Known rows, with every way that one mark hangs from another:
donul{rebup{fepig tama{bivap kedat}}}: [-0.17  2.24  1.18 -2.07 -2.13 -1.76 -0.10 -1.89 -0.55  0.19 -0.49 -1.85
 -0.67  1.99 -1.52  1.37 -0.24  0.55 -0.57 -1.78 -3.14  5.65 -4.47 -1.67
  5.36 -0.55  3.05  0.38 -3.20]
sini{bivap{fepig tama}}: [-0.97  0.84 -1.98  0.52 -2.24 -3.75  0.68 -1.66  0.78 -0.85 -0.10 -0.16
 -2.08 -0.38 -1.68  0.25  1.24 -0.02 -2.17 -1.46 -1.31  3.38 -3.17 -0.74
 -0.06 -0.52  0.57  2.06 -2.18]
dinug{sini}: [-0.92  0.27 -2.61 -1.00 -1.61 -3.09 -1.08 -2.68  0.96  0.90  0.88 -2.69
 -1.05  0.14 -2.73  3.11  1.80 -2.50 -1.98 -2.67 -0.05  3.63 -3.27  0.26
 -0.15 -0.26  0.76  0.74 -0.86]
rebup{donul tama}: [ 0.21  0.04 -1.85 -2.12 -0.16 -4.10 -0.42 -2.03 -0.68  0.65 -0.64 -2.61
 -2.57  2.73 -2.45  3.02 -0.31 -1.35 -0.93 -2.33 -0.91  4.10 -3.48 -1.26
  1.72  0.46  2.43  0.71 -2.90]
rebup{tama{bivap{fepig sini} kedat}}: [-1.20  1.54 -0.03 -1.03 -1.53 -3.47 -1.36 -1.89 -1.59 -0.60 -0.66 -1.46
 -0.45 -1.55 -0.51  1.29  2.26 -0.26 -0.60 -1.14 -3.99  3.64 -3.74 -2.27
  2.63 -0.39  2.94  0.20 -1.61]
bivap{fepig tama{kedat{rebup}}}: [-1.61  1.41  0.36  0.07 -3.43 -2.47 -0.67 -2.85  0.05 -0.68  1.43 -0.17
 -1.88 -1.71 -0.49 -1.74  0.76  0.60 -0.80 -0.68 -1.95  2.99 -3.05 -1.12
  0.20 -1.20  2.75  0.64 -0.19]
kedat{fepig{rebup{tama}} mipa}: [-3.78  2.30 -0.97 -1.47 -2.74 -1.71  0.06 -1.10  0.68  1.14  0.44 -1.60
 -1.99  1.50  0.05  1.95  0.26  0.44 -0.67  1.57 -0.21  0.89 -2.47  0.35
  2.26 -0.05  2.85 -0.27 -2.03]
fepig{dinug{sini{bivap{tama{kedat}} raseb}} rebup{donul}}: [-1.18 -0.70 -5.06 -0.03  0.64 -4.88 -0.34 -0.43 -4.27 -1.83  2.69 -3.97
 -0.38  1.76 -2.90  0.13  2.39 -3.37 -0.07 -0.78 -1.51  1.39 -2.99 -1.53
 -1.02  1.15  0.63  0.71 -2.09]
rebup{donul fepig tama{bivap{sini} kedat}}: [-1.02  0.80 -0.40 -2.14 -0.10 -4.19 -1.14 -0.92 -3.29 -0.07 -1.25 -3.36
 -1.49  1.04 -1.32  1.76  1.10 -0.36  0.32 -1.84 -4.60  4.53 -4.02 -3.45
  3.68  1.03  4.00 -0.18 -2.45]
rebup{donul fepig{dinug} tama{kedat}}: [-1.10 -0.39 -0.40 -2.18 -0.48 -4.74 -0.89 -1.43 -3.51 -0.74 -0.78 -3.19
 -2.43  2.60 -1.68  0.53  0.55  0.21  0.47 -2.56 -1.84  4.70 -3.76 -2.43
  2.85  0.74  3.71  0.54 -2.16]
fepig{dinug{tama{bivap{sini}}}}: [-2.46  0.64 -0.49  0.34 -1.01 -1.58 -0.22 -0.71 -0.70 -0.46 -0.05 -1.41
 -0.39  0.24 -0.99  0.88  3.57 -2.86  0.25 -1.49  0.24  2.60 -4.55 -3.00
  0.22 -0.17  0.10  0.11 -1.47]
tama{bivap{fepig{dinug} sini}}: [-2.90  0.50 -1.41 -0.59 -0.77 -3.09 -0.64 -1.28 -1.23 -0.56  0.44 -0.26
 -1.37 -0.48  0.04  1.49  4.12 -1.90 -0.22 -1.73 -2.20  3.06 -3.13 -2.78
  0.92  0.73  0.67  0.44 -1.33]
sini{bivap raseb}: [ 0.08  0.39 -4.84 -1.51 -0.07 -3.06  0.06 -3.18  0.74  1.18 -0.14 -2.13
 -0.26  1.45 -2.71  2.56  1.25 -2.15 -0.86 -0.92  0.92  3.47 -3.66  1.49
 -0.09 -1.22 -1.24  1.37 -3.54]
rebup{donul tama{bivap{sini} kedat{fepig mipa}}}: [-4.17  1.72 -1.97 -1.92 -1.04 -1.39 -0.96 -1.08 -3.43  0.42 -1.56 -2.84
 -1.09  0.87 -0.64  2.04  0.59  0.18  0.42  1.13 -2.67  3.38 -3.77 -1.26
  2.81  0.94  4.79 -2.33 -1.29]
fepig{bivap{tama} dinug{sini{raseb}} rebup{donul}}: [-1.64  0.26 -3.95 -0.29  0.99 -4.41  0.36  0.57 -2.14 -0.54  4.26 -3.02
 -2.59  3.37 -1.68  1.17  3.19 -5.26 -0.60 -0.21 -2.00 -0.62 -2.14 -3.16
 -1.05  2.83  0.60  1.72 -2.79]
dinug{donul sini tama{bivap{fepig{rebup}} kedat{mipa}}}: [-3.15  2.51  0.51  1.87 -3.80 -1.03 -0.88  0.83 -1.23  0.93  2.42 -2.22
  0.16 -1.95 -0.18 -1.30  3.92 -0.83  0.08 -2.11 -1.38  1.69 -4.22 -1.12
  0.31 -1.46  1.33  0.01  0.53]
raseb{fepig{bivap{sini} rebup}}: [-1.49  2.64 -0.32  0.37 -2.48 -3.21 -1.36 -2.20  1.74  0.64  1.77 -2.68
 -3.18  0.07 -1.33  2.31  2.50 -1.74 -0.44 -0.21 -1.60 -0.47 -1.30 -1.27
  1.52  0.73  0.14  1.17 -3.27]
sini{bivap}: [-0.66  0.69 -3.23 -0.58 -1.42 -3.43 -0.23 -3.34  1.42  0.38 -0.44 -2.09
 -0.79  0.86 -2.72  2.56  0.69 -1.34 -1.06 -1.53  1.03  4.23 -3.39  1.17
  0.78 -1.26 -0.23  0.59 -2.69]
dinug{donul tama{kedat}}: [ 0.08  1.55  0.17  0.91 -2.85 -0.54 -0.42 -3.19  0.52  0.52 -0.27 -2.66
 -0.28 -0.38 -2.43 -0.90  2.07 -0.98  0.37 -3.59  2.12  4.16 -5.50  0.20
 -0.44 -2.78  0.11 -0.39 -0.42]
dinug{sini{raseb} tama}: [-0.08  0.22 -2.87 -0.61 -0.91 -1.70 -0.13 -1.25  0.53  1.81  0.97 -2.69
 -0.37  0.34 -2.85  1.68  2.46 -3.11 -1.68 -2.46  0.65  2.21 -4.60 -0.06
 -1.91 -0.68 -0.84  2.11 -1.40]
donul{rebup{tama{kedat{fepig{bivap dinug}}}}}: [-2.81  2.64 -0.68 -1.12 -2.36 -0.77  0.40 -3.01 -0.41 -0.53  0.56 -2.06
 -1.93  3.02 -1.24  1.10  0.06 -0.20 -0.39  0.49 -0.50  2.84 -3.31 -0.21
  3.42  0.30  2.43 -0.55 -2.64]
rebup{tama{bivap kedat{fepig}}}: [-2.02  2.51 -0.16 -1.60 -1.84 -1.36 -0.94 -2.25 -0.94 -0.17 -0.96 -2.26
 -0.30  0.93 -0.46  1.32  0.55 -0.74  0.31  0.71 -0.51  3.98 -4.71 -0.69
  2.87 -0.79  3.59 -0.66 -1.35]
rebup{fepig{bivap} tama}: [-0.92  1.93  0.34 -1.63 -1.67 -4.22  0.09 -1.29  1.41  1.03 -0.20 -2.04
 -3.11  2.16 -0.98  2.05  0.62 -0.33 -1.30 -0.82 -2.04  2.60 -3.15 -1.54
  3.26  0.19  2.34  2.22 -3.77]
kedat{fepig{bivap{tama} dinug} mipa rebup}: [-6.56  2.29 -0.88 -0.09 -3.27 -0.56  0.73 -0.63  0.21  0.15  1.53  0.10
 -3.38  1.51  1.01 -0.85  1.00 -0.16 -0.13  3.44  0.29 -0.12 -2.25 -0.80
  0.34  0.44  2.76 -0.28 -1.39]
donul{rebup{fepig{bivap dinug{sini}} tama{kedat{mipa}}}}: [-3.60  1.51 -0.41 -1.32 -3.09 -2.44 -0.12 -0.41 -1.46  0.32  0.95 -2.72
 -1.66  2.15 -1.78  1.19  0.80  0.94 -1.71 -0.64 -3.30  2.87 -2.69 -0.66
  4.26  0.66  3.52  0.52 -2.68]
dinug{donul tama}: [-0.18  1.22 -0.23  0.68 -2.35 -0.79  0.37 -2.18  1.58  1.36 -0.36 -1.81
 -1.45  0.53 -2.14  0.29  2.13 -1.36 -0.40 -3.87  2.23  3.45 -5.08 -0.20
 -0.92 -2.03 -0.84  0.65 -1.29]

Rows:
[-1.28  1.41 -2.47  0.18 -1.95 -4.53 -0.14 -2.18  1.31  0.19  1.79 -1.36
 -1.61 -0.07 -1.13  1.48  1.58 -0.68 -0.96 -1.36 -0.86  2.28 -2.03  0.15
  1.04 -0.60 -0.27  1.53 -2.46]	sini{bivap{fepig{rebup}}}
[-0.80  0.90 -2.06 -0.61 -0.83 -4.22 -0.45 -1.92  0.01  0.60  2.54 -1.79
 -3.17  1.31 -1.14  1.72  1.45 -1.69 -0.35 -2.62 -1.60  2.74 -2.01 -1.53
  0.84  1.10  1.37  0.96 -1.59]	bivap{fepig{rebup{donul}}}
[-1.97  1.72  0.51  0.92 -2.93 -0.94 -1.28 -0.93 -0.89  1.43  1.32 -2.96
  0.25 -1.35 -1.23 -0.74  2.37 -1.93  0.58 -2.47  0.11  2.70 -5.24 -0.88
 -0.31 -2.38  0.70 -0.12  0.23]	dinug{donul sini tama{bivap kedat{rebup}}}
[-1.73  1.02 -4.16  0.02 -1.06 -3.41  0.33 -0.68 -2.60 -0.53  1.98 -1.73
 -1.13  0.74 -1.52 -0.99  1.20 -0.16 -0.31  0.55 -2.53  1.86 -2.49 -0.36
  0.24  0.25  1.84  0.56 -2.42]	sini{bivap{fepig{rebup{donul}} tama{kedat{mipa}}} raseb}
[-1.91  1.01  0.63  1.06 -1.68 -2.76 -2.40  1.14 -3.81 -0.95  2.26 -4.37
 -1.48  0.90 -1.91 -0.36  2.67 -2.80  1.28 -2.14 -0.57  1.44 -3.86 -3.33
  0.78  0.95  1.86  0.93 -0.89]	raseb{fepig{dinug{sini tama{bivap kedat}} rebup{donul}}}
[ 0.45  0.35 -1.45 -1.72 -0.72 -3.83 -1.26 -3.09 -1.64 -0.16 -0.51 -3.45
 -1.45  1.85 -2.73  1.80 -0.37 -0.93 -0.21 -2.14 -1.03  4.83 -3.90 -0.83
  2.15 -0.19  3.46 -0.32 -1.94]	rebup{donul tama{kedat}}
[ 0.26  1.64 -0.24  0.52 -2.84  0.77  1.28 -2.67  2.10  1.76  0.07 -1.32
 -1.60  1.67 -2.87  0.71  1.04 -0.78 -1.08 -4.59  1.47  4.18 -4.85  0.06
  0.33 -1.80 -1.43  0.41 -2.12]	dinug{donul{rebup} tama}
[-2.87  2.20 -1.91  0.79 -1.80 -2.79 -0.40 -1.66 -0.97 -1.08  2.57 -2.83
 -1.84  0.71 -1.52  0.27  1.73 -1.65 -0.03  1.17 -2.92  0.74 -1.82 -2.05
  1.30  1.36  3.58 -1.77 -1.76]	fepig{bivap{sini tama{kedat{mipa}}} rebup{donul}}
[-3.75  0.58  1.17  0.14 -2.21 -2.10 -0.19  1.73 -1.73  1.74  0.97 -1.87
 -1.96  0.25  0.13 -0.93  3.38 -1.24  0.57 -3.07 -0.68  1.81 -4.72 -2.96
  0.02 -0.81 -0.01  1.74 -0.79]	kedat{rebup{fepig{dinug{donul sini tama{bivap}}}}}
[-3.35  0.58 -3.73 -0.17 -2.82 -2.95 -0.44 -0.59 -1.94  0.62  1.43 -1.18
 -0.41 -2.05 -1.25 -1.05  1.27  0.89 -1.80  0.97 -2.90  1.41 -2.69  0.95
 -0.99 -1.07  1.67  1.38 -1.08]	dinug{sini{bivap{fepig tama{kedat{mipa rebup}}} raseb}}
[-2.81  0.79 -2.17 -1.31 -2.16 -1.95 -1.62 -3.24 -1.09  1.25  0.98 -2.61
 -1.43  0.81 -1.65  0.63 -0.58  0.14  0.68 -0.27 -0.10  4.01 -2.77  0.87
  1.47 -0.84  3.54 -1.83 -0.73]	tama{kedat{mipa rebup{donul}}}
[-3.07  0.06 -0.19 -1.72 -1.91 -3.40 -0.51 -1.80 -0.14  0.95  0.78 -1.09
 -2.81  1.15 -0.14  0.33  1.30 -0.06  0.24 -1.37 -0.33  2.87 -2.81 -1.22
  1.43 -0.25  1.24  1.13 -1.70]	kedat{rebup{fepig{dinug}}}
[-0.67  0.90 -1.07  0.12 -2.17 -2.21 -0.61 -3.73 -0.10 -1.59 -0.14 -1.90
 -0.53 -1.35 -2.35  0.29  2.07 -1.09 -1.02 -1.22 -1.55  3.51 -3.66 -1.30
  0.01 -0.59  2.04 -0.97 -0.71]	bivap{sini tama{kedat}}
[-0.67  0.30 -3.56 -1.59 -0.47 -2.81 -0.12 -2.93  0.18  1.47  0.31 -0.83
 -1.50 -0.81 -1.25  2.08  3.27 -1.43 -1.40 -1.97 -2.26  2.46 -2.89 -0.54
 -0.83  0.09 -0.63  1.49 -1.97]	bivap{fepig sini{raseb}}
[-5.26  0.72 -2.53  0.06 -2.08 -1.91 -0.50 -0.06 -3.75 -1.46  2.39 -3.09
 -1.89  1.23 -0.99 -0.47  1.86 -1.20 -0.02  0.67 -1.02  1.12 -2.49 -1.40
 -0.23  1.89  3.98 -1.57  0.68]	bivap{tama{kedat{fepig{dinug{sini} rebup{donul}} mipa}}}
[-0.13  0.93 -2.22 -1.12 -1.46 -3.09 -1.65 -1.25  0.03  1.72  2.14 -3.18
 -1.83  0.43 -2.22  2.52  2.55 -2.58 -1.17 -1.59 -0.88  0.25 -2.33 -0.01
 -0.34  0.29 -0.65  2.62 -2.46]	dinug{sini{raseb{fepig{rebup}}}}
[-0.23  2.10  0.34 -1.17 -2.02 -1.41  0.88 -1.03  0.10  1.38 -0.27 -0.05
 -2.08  1.71 -0.71  1.62  1.18 -0.08 -1.31 -3.60 -2.73  4.38 -4.08 -1.65
  3.15 -0.71  0.50  1.40 -3.35]	dinug{donul{rebup{tama{bivap{fepig}}}}}
[-0.24  1.14 -0.86 -0.73 -1.42 -3.43 -1.52 -1.84 -0.16  0.77  1.33 -3.09
 -3.70  1.98 -2.22  2.14  0.71 -1.53  0.14 -2.22 -0.30  2.09 -2.09 -1.20
  1.28  0.92  1.09  1.19 -2.68]	raseb{fepig{rebup{donul}}}
[-3.55  2.80 -0.50 -1.53 -2.34 -2.33 -0.02 -1.94  1.49  1.79  0.66 -1.59
 -3.37  1.72  0.29  1.72 -0.56 -0.25 -0.58  1.88 -0.55  0.53 -2.54 -0.23
  1.98 -0.18  2.43  0.92 -2.59]	kedat{fepig{bivap} rebup{tama}}
[-2.79  2.70 -0.76 -0.25 -2.65 -3.25 -1.04 -2.12  0.16 -0.01  1.55 -2.98
 -0.65  0.00 -0.78  1.61  1.55 -0.45 -0.25  1.69 -2.64  0.29 -1.82 -0.57
  3.17 -0.15  3.21 -1.11 -2.62]	fepig{bivap{sini} rebup{tama{kedat{mipa}}}}
[-0.23  2.05 -1.46  0.69 -1.30 -2.72 -1.69 -0.21 -1.58  1.08  3.28 -5.16
 -2.18  1.16 -2.90  0.32  2.08 -3.11  0.12 -1.10 -1.11 -0.48 -3.12 -1.30
 -0.37  0.88  0.70  2.23 -2.35]	dinug{sini{raseb{fepig{bivap rebup{donul}}}} tama{kedat}}
[-1.53 -0.84 -2.95 -1.85 -0.23 -3.08  0.09 -0.63 -2.10  1.89  0.40 -2.52
 -1.86  1.45 -1.51  1.12  4.27 -2.02 -0.62 -4.07 -0.76  2.64 -4.05 -0.85
 -1.07  0.01 -1.27  2.05 -1.78]	rebup{fepig{dinug{donul sini{raseb}}}}
[-0.99 -0.57 -4.14  0.29 -0.72 -3.00  0.15 -1.28 -3.32 -1.02  0.26 -2.92
  0.35  0.31 -2.87 -0.66  3.61 -2.26 -0.60 -2.16 -0.16  2.54 -4.55  0.04
 -2.05 -1.22 -0.98  0.83 -1.64]	fepig{dinug{donul sini{bivap{tama{kedat}} raseb}}}
[-4.14  1.69  0.05  1.17 -2.45 -0.96 -1.00 -0.46 -1.71 -1.06  1.67 -2.16
  1.07 -0.54 -0.19 -0.75  3.68 -1.69  1.53  0.60 -0.22  1.28 -3.75 -2.15
  1.48 -0.59  1.86 -1.83 -0.67]	fepig{dinug{tama{bivap{sini} kedat{mipa}}} rebup}
[-4.47  1.52  0.75  0.36 -3.21 -0.18 -1.20 -0.70 -1.34  0.05  1.12 -1.20
  0.47 -0.06  0.07 -1.77  1.48 -0.66  1.66  0.95  1.26  2.70 -4.53 -0.97
  1.45 -1.95  2.56 -1.16 -0.47]	fepig{dinug{tama{bivap kedat{mipa rebup}}}}
[-0.35  1.79 -0.69  0.05 -1.91 -0.02  1.30 -1.15 -0.33  0.54  0.75 -0.65
 -3.65  3.27 -1.98 -0.36  2.47 -1.59 -0.75 -1.85 -0.60  1.07 -3.41 -1.48
  0.25  0.28 -1.74  2.38 -4.63]	sini{raseb{fepig{bivap{tama} dinug{donul{rebup}}}}}
[-1.59  0.39 -1.82 -1.50 -0.12 -1.99 -1.28 -1.04 -2.11  0.47 -0.50 -1.58
 -1.37  0.78 -0.98  1.94  3.97 -2.65  0.42 -0.76 -1.14  1.62 -3.53 -2.10
  0.43  0.59 -0.68  1.49 -3.31]	tama{bivap{sini{raseb{fepig{dinug}}}}}
[-2.81  0.70 -0.87  1.04 -3.81  0.90  0.14 -1.40 -1.33  0.70  0.72 -2.51
 -0.07  0.47 -2.85 -0.59  2.31 -0.11 -0.80 -3.68  0.98  3.70 -4.57  0.61
  0.05 -1.53  0.27 -1.01 -0.22]	fepig{dinug{donul{rebup} sini tama{kedat{mipa}}}}
[-3.70  2.08 -2.61 -0.91 -2.06 -1.08 -0.89 -2.66 -1.19  0.54  1.60 -3.26
 -1.55  1.52 -1.06  0.93  0.37 -0.36  0.95  0.64  0.31  2.71 -2.64  0.72
  1.46  0.45  3.54 -2.32 -0.27]	tama{kedat{fepig{rebup{donul}} mipa}}
[-4.74  2.08 -0.05 -0.35 -3.19 -2.40  0.56 -0.56  1.02  1.11  0.88 -0.50
 -3.47 -0.37  0.19 -0.12  1.35  1.02 -1.22  1.60 -3.62  0.36 -1.77 -1.95
  1.41  0.52  2.74  0.58 -2.39]	kedat{mipa rebup{fepig{bivap{sini tama}}}}
